Each row was made from one path, in order. Every step used is in the known rows, and no mark comes twice. Write each row's path.
Known rows
tilag-nibe-dazap-nenev: [ 16.4  30.2 -21.7  25.4  -4.2  11.9  15.4   4.3  39.6 -19.3  -4.5   5.2
  -2.9   9.7  26.1   7.5  -3.4 -14.8   9.7   4.3 -22.4  13.7  -6.1  -0.4]
dazap-nibe-fasun-nenev: [  5.7   1.0  16.3  26.0 -16.5  17.8 -11.9   9.1  17.1 -16.0 -39.3  -0.2
  20.9  -4.8  10.3  30.3  12.3  -5.1 -25.0   9.9  35.5   2.6  -7.2 -29.7]
litip-nenev-fasun-nibe-geno: [-47.0  56.2  -4.8 -30.5 -49.2  -7.0  28.8  37.1 -11.1 -29.0 -22.3  -7.8
  16.5  25.4  17.5  33.4  16.2 -12.7  13.7  -2.7 -40.4  14.0   0.3 -10.2]
dazap-nenev-geno-nibe-fasun: [  1.6   1.8   8.6  -4.6  13.8   9.7   4.1   1.9  22.6 -16.4 -18.1  -5.2
  41.0 -11.1  48.5  54.4  17.5  -5.8   5.0  -4.1  23.6   1.7 -34.5 -26.0]
dazap-nenev-tilag: [ 27.4  10.2 -21.3 -10.8   0.8  -8.4   4.4  14.5   6.5  13.1  14.2 -15.4
  -3.6 -14.6  27.6  13.4 -11.1  -1.1  -6.3  -9.5  -3.7   4.0   9.9  -5.7]
dazap-nenev: [ 13.0  20.1 -16.0  10.0   2.7  -4.2  -6.8  10.1   7.1  -1.7  16.5  15.7
   3.7   5.6  29.5  11.2  13.1 -17.0  -2.9 -12.3  -2.8   1.1  15.0 -10.6]
nibe-fasun-nenev: [ -3.5 -16.8  12.7  12.5 -27.7  22.9   8.2   3.4  18.0   5.7 -27.3  -9.4
  13.0 -21.2  12.4  28.6  13.0 -10.0   1.5  11.4  21.1   2.8  -7.5 -22.7]
nenev-geno-nibe: [ -2.5 -12.1  19.7  -5.7   7.7   5.5   3.0  -9.4  10.8 -18.1 -19.3 -13.0
  17.5  -0.7  20.2  43.0  -7.9  17.7  -9.7  -7.1   7.5  -2.0 -30.2  10.1]
geno-nenev-litip: [  7.2   4.2   0.9   0.7 -19.4  15.2  13.8  18.5   4.4  -0.3 -22.9  27.2
  17.6 -11.9  25.6  16.9 -21.2   0.7  -4.8 -16.1 -13.8   3.2  22.1  20.7]
geno-nibe-dazap: [  1.9   4.3  -8.6  -6.7  12.1 -12.6  -6.6  18.3  14.0 -16.8 -30.0  -2.6
  37.2  16.7   9.6  15.1   1.9 -10.4   5.5  -0.1 -17.8   2.6 -24.7  16.9]
nibe-geno: [ -6.4   3.4  -5.9   0.4  -9.1   5.8   4.5   6.1  -6.0 -18.2  -7.6   9.8
  27.7  12.6   7.5  21.4   7.7  -6.0   7.4  13.3   3.7   3.8  -9.6 -22.1]
litip-nenev-dazap-nibe-fasun: [-16.6  -9.1  -5.1 -11.6   2.6   8.5  12.5  20.6   0.8 -27.7 -51.8 -22.2
 -14.3   8.3  16.3  18.2   2.8 -12.6   2.3  13.4  15.2   2.8 -21.4 -75.1]
geno-nenev-tilag-nibe-fasun: [  2.8  -5.8   5.9   5.6  -2.9  46.9  34.4  -1.0   9.6  -1.5 -30.0 -30.1
  19.0 -26.2  -1.1  17.9 -14.4  24.4  11.5  24.3  11.0   1.4 -15.0 -34.1]
dazap-nibe-geno: [  2.1  15.8   0.7  11.8   3.9  -4.9 -12.5  13.7  -3.7 -36.8 -21.4  16.7
  34.6  31.0   7.5  25.5   6.1  -0.3 -16.5   5.6  20.7  -0.4 -11.1 -30.0]
geno-nenev-dazap-nibe-fasun: [ -5.7  -2.3  -1.5  -2.9  34.7  36.0   7.6  30.9   8.8 -32.3 -42.9  20.3
  29.1   7.3  22.5  24.2  -2.5 -12.7  -4.8  14.4  44.9  -2.4  -0.2 -60.1]
fasun-nibe: [ -5.9  18.5  -6.7   2.6  -7.7   4.5   9.9  23.5   5.3 -10.3   0.9   1.4
  -7.6  15.8   6.7  19.7  10.2 -17.8 -12.9  -2.1 -20.9  -0.1  23.3   8.7]
tilag-nibe-fasun-nenev: [  5.9 -17.3  18.3  38.7 -28.3  45.9  27.9 -14.4  28.5 -10.9 -23.0 -18.5
  -5.3  -9.7   4.0  31.3   7.2  -2.6  -2.5  25.8  21.0   8.4 -19.5 -26.0]
dazap-nibe-geno-nenev: [ -9.3  27.9   0.1  16.8   3.9  14.2 -17.2  30.6  -9.4 -39.7 -35.0  36.1
  64.0  28.1  13.3  35.1   4.8  -0.7 -13.9   5.5  19.4  -0.1   9.7 -33.3]
fasun-nenev-tilag: [ 19.5 -14.3   1.4   2.3 -32.8   5.1  10.0  14.6   9.9  19.3  -9.7 -28.7
 -18.1 -25.5  10.2  29.3 -20.9   8.8 -26.2   3.1  -1.4   5.6   5.0   6.5]
nibe-dazap-nenev-fasun: [ -3.8  61.0 -10.6 -29.5  -4.2  -9.1   8.2  27.3  26.8  -8.9   2.6  22.0
  29.7  -0.9  33.9  -8.7  -4.5 -14.4  14.9 -17.4 -11.1  14.7  -0.4  21.2]
fasun-nibe-geno-nenev-litip: [ -7.6  26.6  -7.4   3.5 -37.7  17.3  23.2  47.4   2.3 -24.1 -34.1  31.5
  35.7  21.4  38.7  56.7  -7.0 -26.5 -13.3  -6.7 -30.1   5.0  32.4   6.6]
tilag-nibe: [  4.4  -0.5   5.4  25.3  -1.8  21.0  19.4 -22.9   8.3 -10.9   3.3 -11.1
 -14.8   6.1  -4.2  -1.3  -9.1   6.3  -1.7  13.1  -2.2   7.6 -12.2   0.2]
nibe-dazap: [ -1.6  14.7 -13.9 -11.5  -7.6  -2.8   4.3  16.1  17.3  -6.4 -24.4   4.3
   4.5   1.2   5.0  -2.0  -7.0  -4.6   7.1   6.7 -19.6   3.1  -6.4  12.0]
litip-nenev: [-20.7   6.8 -11.7  -5.3 -30.3 -15.0   1.6   8.0 -11.7   0.3 -21.8 -21.9
 -18.5   6.5   1.5   6.2   3.3  -3.4  12.7  -7.6 -26.4   5.5   0.1 -16.2]

Which path is each row?
[  0.0  31.5 -10.7 -10.5 -15.7   2.1   7.2  19.6  39.2 -14.6 -12.2  10.5
  -0.9 -18.6  50.6  31.8 -14.3  -1.6   6.2 -12.2 -16.3   4.2  -5.8   6.6] | nibe-dazap-nenev-geno
[ 15.3  -1.7   3.5  11.1  -4.5  34.0  32.9   4.9   6.1  -2.6  -8.7 -22.1
   0.5 -12.9   1.9  12.5 -28.6  26.6  -8.6  11.1  -2.7   6.6   3.4  -4.6] | geno-nenev-tilag-nibe
[ 10.0 -22.0   6.9  -3.2 -29.6  21.7  17.7  12.3  15.3  19.1 -26.1 -37.6
   1.0 -38.9   9.9  30.6  -6.7   8.8  -9.3  15.5  15.9   4.9  -8.9 -22.1] | nibe-fasun-nenev-tilag
[ -7.3  32.4 -22.5 -12.2 -12.6  -5.8  10.5  40.0  20.3 -17.9 -22.9   0.6
  -2.1  13.8  13.3  16.8   1.5 -21.5  -4.2   3.5 -39.9   5.3  14.6  17.6] | fasun-nibe-dazap
[  0.1 -23.9  13.0  17.6  -6.6  19.2  -1.7   2.3  12.1  -7.8 -31.5 -15.1
  41.7  -3.0  15.3  44.6  23.7 -15.1  -2.5  10.5  25.0   6.9 -23.4 -13.7] | geno-nibe-fasun-nenev
[ -2.8   4.5   6.3 -13.5   3.6  -1.9   9.3  10.3  28.4 -18.0 -40.6 -10.2
  24.5  -3.7  25.0  39.4 -15.3  11.5  -1.4  -5.7 -11.8   3.5 -34.0  23.2] | nenev-geno-nibe-dazap
[-19.4  43.7  11.0 -25.0  -6.9   1.3  22.5  20.8   2.9 -12.0   6.6   7.0
   7.4  11.5  11.2  -0.7   3.7  -7.1  -5.2  -9.4 -13.2   5.2  10.4  26.2] | nenev-fasun-nibe
[ 26.7  -2.9  -3.1  20.9 -40.5  20.9  36.1   9.9  36.6   0.1 -30.2 -38.4
 -29.6 -18.7   6.8  28.7 -37.7  12.1 -15.0  19.4 -21.0  16.6 -16.9  13.9] | fasun-nenev-tilag-nibe-dazap
[ -5.1 -17.6   7.3  -6.0  21.8   9.1  -2.4   1.1   3.2  -7.8 -25.6 -15.2
  46.0  -0.5   1.4  20.8  23.7  -4.3   9.5   8.5  20.3   0.4 -31.2 -21.2] | geno-nibe-fasun
[-20.3  59.1   0.1 -39.1 -16.6   0.2  23.0  37.3  19.4 -17.3 -18.9  10.1
  14.4  10.0  14.0   1.9  -2.9 -10.8   6.1  -7.1 -34.2  12.1   3.7  37.2] | nenev-fasun-nibe-dazap
[  0.4  43.3   1.4 -18.2   4.5  -2.3   4.7   9.3   7.8  -5.3  25.2  21.7
  23.4  -0.8  31.5  -8.3   5.6 -10.5   8.7 -18.0   5.9   7.5   2.7   9.1] | dazap-nenev-fasun
[ -1.3  12.7 -16.8  -7.8 -43.3  -2.2  37.7   5.4  15.6  -3.7 -44.2 -59.4
 -39.0  -9.1  -0.2   7.9 -34.2  18.2  11.3  10.6 -50.4  17.5 -23.7  -6.9] | litip-nenev-tilag-nibe-dazap
[ 17.1 -15.1   7.0   2.2  -4.9  29.7  40.5 -17.3  15.9   4.0 -18.6 -49.9
 -11.7 -27.2  -5.5   6.2 -14.0  24.7   6.7  26.8  12.6   6.1 -31.8 -28.4] | nenev-tilag-nibe-fasun
[  7.1  34.7 -29.3  -4.7  -3.9 -10.9  -7.1  26.3  30.1  -7.1  -4.3  20.3
  12.1   1.9  34.0   5.7   3.3 -25.1  10.9  -7.8 -21.3   3.2   9.1  -0.2] | nibe-dazap-nenev
[-25.7   3.3   5.7 -14.6 -43.3  -3.8  15.3   1.0   1.1  -5.2 -32.0 -30.3
 -29.7 -12.0  21.0  34.4 -14.4  17.2   6.0 -11.8 -23.1   3.1 -14.0  -9.3] | litip-nenev-geno
[-20.1  10.0 -22.4  -5.7   9.4  34.9  30.5  57.5   0.4 -40.3 -18.2  23.1
  25.9  35.6  38.8  57.3   2.1 -38.0  -5.2  17.0 -10.9   0.5  25.7 -37.8] | fasun-nibe-geno-nenev-dazap
[-30.2  52.6   4.3 -21.2  -6.0  19.0  18.7  40.0  -5.3 -16.7  -1.7  23.6
  35.3  12.2  17.8  12.4   6.7  -8.9  -4.5 -10.9 -16.5   7.6  30.3  21.8] | geno-nenev-fasun-nibe
[  6.2  20.7  -6.8  -1.1   2.3   9.4  -3.4  36.2 -10.3 -26.5 -34.2   6.8
  51.1  10.8  11.9  38.3 -18.3  16.3 -20.3   8.2  14.3   2.6   7.5 -28.5] | dazap-nibe-geno-nenev-tilag
[ 22.9 -12.9  11.7  20.1 -50.0   5.3  11.1   9.1  17.4  10.0 -23.4   9.7
 -17.1 -13.8  26.5  31.8 -23.8 -10.3 -24.0 -14.6  -6.4  11.7   7.1  36.4] | fasun-nenev-litip
[-24.3  14.6  -2.0 -24.0 -28.3 -15.8   9.4  16.5  17.0 -20.3 -62.4 -34.5
   3.7  -0.6  28.0  47.9 -13.4   7.9  11.1 -10.7 -41.5  10.0 -37.4   8.3] | litip-nenev-geno-nibe-dazap
[ 27.4   3.2  -5.4  12.9  -2.9  24.0  32.0 -10.2  26.9   3.7  -1.1 -37.1
  -5.2 -24.7  19.7  14.8  -5.9   2.8   2.9  16.4  11.2   6.9 -20.0 -41.4] | dazap-nenev-tilag-nibe-fasun
[ 26.6  30.8 -24.3  -6.3 -21.7 -13.1   8.8  30.6  34.6  -0.5 -21.0  26.6
  -1.1  -3.8  45.9  13.9 -19.5 -24.4  -0.5 -21.8 -29.3  11.0   7.2  27.0] | nibe-dazap-nenev-litip
[  7.3  13.4  -2.6  17.6 -11.0  14.0  22.5  -4.5  27.3 -19.4 -23.1  -8.4
  -9.1   3.6  -2.0  -2.5 -15.0   1.8   9.8  15.1 -18.1  12.1 -21.8   7.4] | tilag-nibe-dazap
[ 27.8  18.9 -18.4  -2.6  -3.0 -18.0  -2.1  29.6  30.8 -10.5 -23.5  19.3
  28.1  13.4  48.6  28.7 -12.2 -27.5  -2.1 -24.1 -26.7  12.7 -12.4  34.6] | geno-nibe-dazap-nenev-litip
[  3.9  -3.3  -5.7   4.4 -37.3  -0.2  35.5  -8.8  -0.3   4.3 -19.9 -64.9
 -45.3  -7.5  -8.7  10.0 -24.3  22.1   6.0   6.2 -29.1  11.1 -18.2 -19.9] | litip-nenev-tilag-nibe
[ -2.3  50.2 -17.2 -11.9 -24.4   5.2  15.8  44.2  43.8 -21.7 -20.0  10.9
  -8.6  -3.7  57.3  51.4  -5.7 -23.5 -12.2 -13.7 -37.3   6.5  14.2  15.2] | fasun-nibe-dazap-nenev-geno
[-29.8 -12.5  15.6 -16.1 -19.9   4.8  15.1  -1.3   4.8 -16.0 -59.2 -46.8
  18.8 -18.5  21.6  51.9   7.4  11.8  15.9  -1.7  -3.8   2.3 -50.9 -32.4] | litip-nenev-geno-nibe-fasun
[-20.2  13.5 -10.2   4.8  -6.2  19.1   3.9  27.2  -8.6 -20.7 -19.0  25.2
  55.5  14.5  16.4  34.4   5.3  -5.1   9.3   9.6  -1.8   1.5  12.2 -26.0] | nibe-geno-nenev
[  8.1   7.4   5.5   1.4  12.5  -0.4  -3.4   5.3  20.8 -15.0  -1.3   0.7
  24.4   2.4  48.3  54.9   4.5  -4.4  -9.7 -19.8   5.4   4.3 -19.0   1.1] | dazap-nenev-geno-nibe
[ -1.5  -1.3  13.1   4.7 -24.9  11.5   6.2  17.4  39.0 -15.3 -45.6 -10.4
  15.1  -7.9  32.5  65.6 -19.0   2.7 -17.7  -5.2  -8.9  11.5 -27.3  29.3] | fasun-nenev-geno-nibe-dazap
[ -7.5  63.4  -5.1 -12.7  -1.7   0.0  14.5  31.4  14.6 -13.5  23.7  23.3
  18.2  12.3  38.1  12.1  14.0 -28.3  -5.5 -20.7 -13.9  11.0  22.4  17.4] | dazap-nenev-fasun-nibe
[ -5.8 -14.5  -8.2  -8.0  21.2  29.4  18.4  29.2   3.6 -12.6  -7.9  15.7
   7.5   9.0  23.8  16.4 -10.8 -19.0   1.7   8.2   9.4  -0.1  15.1 -26.5] | geno-nenev-dazap
[ 22.9  -7.6  22.0  22.2 -37.2  15.8   3.0  12.6  20.7  -6.2 -54.2  15.2
   6.5 -18.8  21.5  37.0  -9.8  -6.4 -34.0  -5.2  25.6   8.5  -5.3  -1.6] | dazap-nibe-fasun-nenev-litip
[-15.4  -9.2 -10.5  -4.7  14.0  33.5  25.1  34.2  -4.2 -31.0 -15.7  23.6
  34.6  24.4  31.2  41.0  -6.7 -18.2   9.5  19.1  11.8   1.7   4.9 -44.3] | nibe-geno-nenev-dazap
[-31.6  32.4   6.8 -31.3 -32.4 -11.3  16.0   7.5 -10.6   0.1 -13.4 -14.7
  -2.0   0.3   1.8 -11.8  -2.2  11.1  18.5 -15.2 -21.6  10.6 -15.0   2.8] | litip-nenev-fasun
[  3.6  58.2  -2.2  -1.6  -4.8  13.9  27.4   6.0  36.5 -21.9   5.5  14.1
  12.6   7.2  27.8 -11.0 -12.5  -6.3  17.0  -2.9 -13.8  13.5 -17.3  19.1] | tilag-nibe-dazap-nenev-fasun
[  1.1   1.6  -5.0   3.6  35.4  23.9   0.3  33.2   0.9 -30.3 -23.4  26.6
  15.8  23.1  26.3  20.7 -13.2 -11.7 -22.2   6.0  27.9   3.3  13.0 -33.7] | geno-nenev-dazap-nibe
[  5.4   4.0  -8.4 -13.0  -2.5  11.2  11.8  24.9  -5.1   5.5 -14.2 -11.1
  17.6 -17.8   7.5  15.5 -21.0  18.1  -4.8  -0.5  -7.8   3.0  16.6  -1.1] | geno-nenev-tilag
[ 16.9 -13.9   6.1  25.4   3.1  14.5  -0.2  21.6  18.5 -23.6 -16.4  12.5
 -19.7  19.3  28.3  35.2 -16.0 -20.6 -39.7   8.9  34.2   9.7   4.9 -19.9] | fasun-nenev-dazap-nibe
[-15.8   3.4 -13.1  -2.9  -4.1  -4.1   9.8  30.5  -9.5 -42.0 -40.3  -5.9
  -5.6  41.0  23.7  38.5  -5.2 -15.7  -7.7  10.4   1.3   9.0 -13.8 -67.3] | litip-nenev-dazap-nibe-geno
